Each row comes from the steps of one path. Every step used is in the known rows, and no mark comes twice. Write the path behind each row, first mark first.
Known rows
u k: [ 0.20 -2.52 -2.09 -0.69 -2.30 -0.07 -1.72  0.58  2.23 -2.71  0.89  0.86
  0.45 -0.67 -0.03  1.05  1.63  1.83  0.66  0.82  0.24]
l j k: [-3.33 -0.50 -1.01 -1.90  1.04 -1.79  2.42  0.36  0.21 -1.53  1.92 -1.82
 -1.19 -1.21 -1.75 -1.00  1.90 -2.34  0.14 -2.65 -1.10]
t y l j: [-1.54  0.91 -2.56  1.76  3.73 -0.43  0.74 -1.84  0.85 -0.53  3.10 -0.36
 -2.29  0.26 -1.89  2.69  1.61 -0.92 -2.39 -0.34  3.06]
t u: [ 0.88 -1.89  0.00  1.02 -0.15 -0.94  0.85 -0.53  0.70  0.85 -2.33 -1.83
 -2.51 -0.36  0.55 -0.88 -3.18 -1.76  2.06 -1.73 -1.19]
l y k: [ 3.31 -2.47  0.45 -5.49  1.95 -2.86  1.28  0.52 -4.53  0.46  3.26  1.76
 -1.29 -0.28  1.06 -2.37  3.43 -0.61  0.95 -0.16 -0.96]
u k y: [ 1.09  1.20 -1.44 -2.91 -1.34  0.89 -1.32 -0.68  2.74 -1.86  0.70  1.86
  0.70 -0.55  2.59  0.70 -1.97  4.50  1.95  0.08  2.21]
t y l j k u: [-3.39 -0.34 -5.32  1.61  2.73 -0.57  0.79  0.22 -0.82 -2.21  4.78  0.69
 -3.07 -2.80 -2.94  1.57  3.60 -5.76  0.16  0.68  1.10]
l j: [-1.28  0.58  1.62 -0.28  2.50 -0.82  1.71 -1.48 -0.02 -0.75  0.88  0.20
 -0.68 -0.36 -2.56 -0.78  1.20 -0.53 -0.30 -1.56  0.13]
k j l y t u: [-3.72  1.19  2.22  1.93  3.64 -3.05  0.53  2.96 -3.60  4.51 -6.10 -3.51
 -1.56  4.13  1.43 -1.71 -1.84  0.05 -1.14  2.38 -2.21]
u k j l: [-3.70 -0.20 -1.99  1.34 -1.35 -1.66 -3.70  5.63  0.43  2.68 -3.07  0.24
  3.18  1.35 -0.07  1.34  4.47 -0.89 -2.76  4.05 -1.56]
t u k: [ 0.93 -2.69 -2.57  2.14 -3.27  0.07 -1.59  0.87  2.82 -1.21 -0.95 -1.49
 -1.00 -0.64  2.03  0.10 -1.82  0.77  1.12 -1.49 -0.36]
y k u: [ 3.06 -2.27 -1.53 -2.48  0.96 -2.63  1.50 -1.08 -3.32 -0.73  1.87  5.95
 -0.58 -2.66 -2.88 -2.08  3.18 -4.51  2.37  2.19 -2.67]
j k: [-2.30 -2.64 -1.90 -3.39 -0.39 -2.07  1.44  1.49 -0.33 -1.92  0.20 -1.65
 -1.82 -1.07 -0.44 -0.55  1.22 -2.37  2.04 -0.57 -2.08]
l j k y: [-2.76  2.81 -0.46 -4.15  2.36 -0.45  2.56 -0.85  0.70 -0.79  1.57 -0.90
 -0.40 -0.83  1.12 -1.44 -1.57  0.84  1.83 -3.08  0.98]
j t: [ 2.50 -0.52  4.35 -0.74  0.03  1.24  1.96 -1.53 -1.59 -2.02 -0.27  1.42
  0.39 -1.94 -2.27 -0.48 -0.02 -0.90  1.75  0.23  0.07]
u k j l y t: [-4.28  0.96  0.09  0.20  1.06 -1.77 -2.13  3.81 -1.81  1.28 -3.07 -1.10
  1.42  3.80  0.69  0.08  2.79  3.42 -2.53  4.85 -0.82]
y l j: [-1.01  1.71 -1.23  0.67  2.53 -0.36 -0.49 -1.47 -0.17  2.30  1.36 -1.49
 -1.69  0.01 -2.07  1.51  0.63 -1.39 -1.43 -0.97  1.19]
t u k j: [-1.03 -2.23 -2.00  2.43 -3.71  0.12 -3.71  1.76  2.90  2.05 -1.13 -1.56
  1.15  1.97 -0.63  0.51  1.02 -1.65 -2.62 -0.55 -3.00]
y t u k j: [-2.93 -1.12 -1.36  2.46 -2.03 -0.27 -1.17 -1.66  3.42  0.68 -2.89 -1.67
  0.35  4.37 -1.41 -0.05 -1.79  1.16 -2.96  0.28 -3.33]
u k j t: [ 0.39 -0.83  2.56  0.29 -3.60  2.64 -2.74  0.56  1.04 -0.39  0.96  1.51
  4.25  0.35 -3.27  0.87  4.44 -0.77 -2.73  1.56 -1.84]
j l y: [-0.54  0.29  1.56 -1.25  3.10 -2.97 -0.04  5.20 -4.63  1.21 -2.69 -1.07
 -1.55 -0.64  2.65 -0.77  1.60  0.42  2.32  2.86  1.25]
k j t u: [ 1.45 -0.61  4.37  2.02 -1.55  1.60 -0.24 -0.53 -0.83  2.82 -2.42 -1.17
  1.28  0.85 -2.55 -0.99 -0.67 -3.94 -1.46 -1.00 -2.93]

Write each row's path
[ 0.53  4.11 -3.62  2.35 -0.80  1.70 -2.17 -1.36  3.36  3.03  1.11 -2.17
 -0.74 -0.09  3.82  1.63 -4.54  3.21 -0.55 -3.33  3.55]
t u k y l j
[ 1.60  0.83 -1.65  0.08 -2.50  0.89 -1.20 -0.27  3.38 -0.23 -1.24 -0.52
 -0.30 -0.51  4.52  0.12 -5.24  3.77  2.61 -2.02  1.45]
t u k y
[ 3.51 -1.56  1.24  3.11 -4.09  2.41 -0.18 -0.32  1.66 -2.01 -0.44 -0.39
  0.95 -2.28  0.99  0.12 -1.90  0.68  1.47 -1.78  0.43]
j t u k
[ 1.61  1.92 -4.55  1.23 -2.38  1.62 -3.09 -0.26  2.80  2.56 -0.49 -1.76
 -1.77 -0.17  4.90  2.20 -5.66  2.68  1.24 -1.39  2.58]
t u k y l
[-1.45  1.04 -1.39 -5.32  0.70 -0.57  1.59  0.26 -0.17 -1.40 -0.10 -0.31
 -1.50 -0.93  2.42 -0.53 -2.85  0.37  3.54 -0.98  0.05]
j k y
[ 4.59 -1.08  4.01 -1.97 -0.29 -0.33  0.33  0.66 -5.16  4.20  1.69  0.29
  1.18  0.74  0.11 -3.14  2.67 -3.69 -1.80 -1.62 -3.33]
l y k j t u
[ 0.99  0.48  3.75  1.31  3.30  1.54  4.36 -3.23  0.24 -3.78  3.18  2.02
  0.84 -1.97 -3.33  0.38  2.34 -0.67 -0.98 -1.21  3.32]
l j t y
[-0.73  2.76 -0.61 -2.45  0.47  0.98  1.57 -4.04  3.12 -3.65 -0.85  1.79
  0.38  1.92  1.22  0.17 -4.79  7.22  1.54  1.33  1.91]
u k y t
[ 3.06  5.98  2.67  2.05  1.16  3.21  1.07 -3.62 -0.54  4.18  0.11 -1.82
 -0.64 -1.42  1.48  0.31 -6.16  0.53  0.64 -3.82  3.58]
k y l j t u
[ 0.03 -0.62 -1.65  2.61 -1.97  3.19 -4.01 -0.14  1.60 -0.31  3.29  1.38
  2.39  0.75 -2.39  4.39  4.61 -1.48 -4.99  2.72  1.28]
u k j t y l
[ 2.88  3.95  2.78  1.89 -1.75  3.71  1.09 -2.26  2.64 -0.52  1.20  0.23
  2.17 -2.13  2.51 -0.60 -4.01  4.06  0.93 -4.14  3.62]
l j t u k y
[-1.38 -0.22 -0.59  3.01  0.50 -1.97  0.74  3.10 -0.85 -0.32 -4.31 -3.08
 -1.72  1.15  4.52 -1.06 -3.08  4.76  1.60  1.38  1.40]
j l y t u k
[ 5.13 -1.97  1.01 -1.04  1.82  0.14  4.06 -2.47 -3.33 -4.00  4.55  8.02
  1.21 -4.20 -3.69 -1.23  3.93 -4.31  1.89  2.32  0.07]
j t y k u
[-0.23 -1.74  0.95  1.06 -1.89  2.68 -1.67  0.27  1.90 -2.84  2.60  2.63
  3.60  0.29 -3.26  2.20  5.01 -0.58 -3.80  1.98  0.39]
u k j t y
[-2.39 -0.31 -0.39 -0.17 -0.57 -1.69 -4.71  7.30 -2.30  2.62 -1.49 -1.32
  2.16  1.49  1.71  0.59  5.66  0.70 -2.05  4.07 -0.37]
u k j l y
[-4.65  0.66 -1.91  4.69 -0.82 -2.07 -0.80  2.40  1.52  2.63 -6.34 -2.12
  1.25  3.92  0.70  0.31 -1.63  1.31 -2.77  2.35 -2.09]
y t u k j l
[-1.86 -0.77 -0.69  2.73 -1.20 -1.62 -4.78  7.74 -1.40  4.58 -2.95 -3.43
  0.90  1.40  3.88  0.02  2.41 -0.38 -1.66  1.72 -0.91]
t u k j l y
[ 0.37  0.21  4.80 -0.75 -0.26  1.86 -0.59 -0.89 -1.63  1.16 -0.81  1.11
  2.35  0.46 -4.44 -0.22  2.59 -3.17 -1.81  1.22 -2.63]
k j t
[ 4.27  1.79  1.92  0.87 -3.23  3.68 -0.08 -1.52  2.01 -0.78 -0.43  0.69
  1.57 -1.70  3.72 -0.20 -5.53  3.37  2.88 -2.28  2.70]
j t u k y
[-0.82 -0.87  0.45  1.51  1.49 -1.25  3.77 -4.21  1.08 -0.96 -3.96 -1.57
 -3.18  2.13 -0.55 -1.33 -5.67  1.10  1.45 -0.92 -1.46]
y t u
[-0.73 -0.36  2.83 -3.24  3.67 -1.43  2.54 -2.70 -2.62 -2.70 -0.49 -1.01
 -3.15  1.99 -0.62 -1.62 -1.45  3.25  1.63  1.51 -0.32]
l y t
[-2.46  1.80 -1.10 -2.16  1.15 -0.93  4.39 -3.07  0.91 -1.02 -3.26 -2.70
 -3.12  1.62  3.18 -2.01 -8.61  2.43  3.59 -2.44 -0.72]
j k y t u
[ 2.40  1.06  4.82  3.01  0.41  1.59  3.15 -2.27 -0.24  0.39 -0.45 -1.01
  0.30 -1.97 -1.59 -1.66 -2.22 -1.27  0.84 -3.93  0.55]
l j t u
[ 1.90 -3.19 -2.68 -2.98  2.80 -2.67  3.41 -1.30 -0.71 -2.38  3.27  4.05
 -0.73 -0.21 -0.77 -0.10  2.94 -1.47 -0.73  0.35  0.51]
t y k
[ 1.06 -2.06  0.57 -5.45  1.25 -2.89 -1.31  1.54 -4.29  2.98  2.84  1.35
  0.52  2.28 -1.03 -1.90  5.90 -2.83 -2.63  0.96 -3.62]
l y k j
[-1.74 -2.93 -2.25 -1.80 -0.67 -1.51  0.68  1.16 -1.87 -2.98  0.67  1.32
 -1.93 -3.26 -2.48 -1.43  2.26 -5.23  4.32  1.61 -3.21]
j k u
[ 2.12  5.63  0.48  0.40 -0.88  4.45 -1.16 -2.91  1.52  0.67  3.17  0.78
  2.30 -1.78  0.75  1.96 -1.65  3.92 -0.90 -1.17  5.09]
u k y l j t
[-1.99 -2.00 -1.50 -0.65 -2.60  0.17 -3.99  1.58  2.39  0.27  0.66  0.61
  2.39  1.82 -2.28  1.15  4.06 -0.51 -3.09  1.89 -2.60]
u k j
[ 1.96 -0.33  0.27  1.24  1.72  2.46  1.10 -2.22 -0.89 -1.61  1.89  1.42
 -0.97 -1.83 -1.60  2.99  0.69 -1.77 -0.29  1.12  3.31]
j t y l
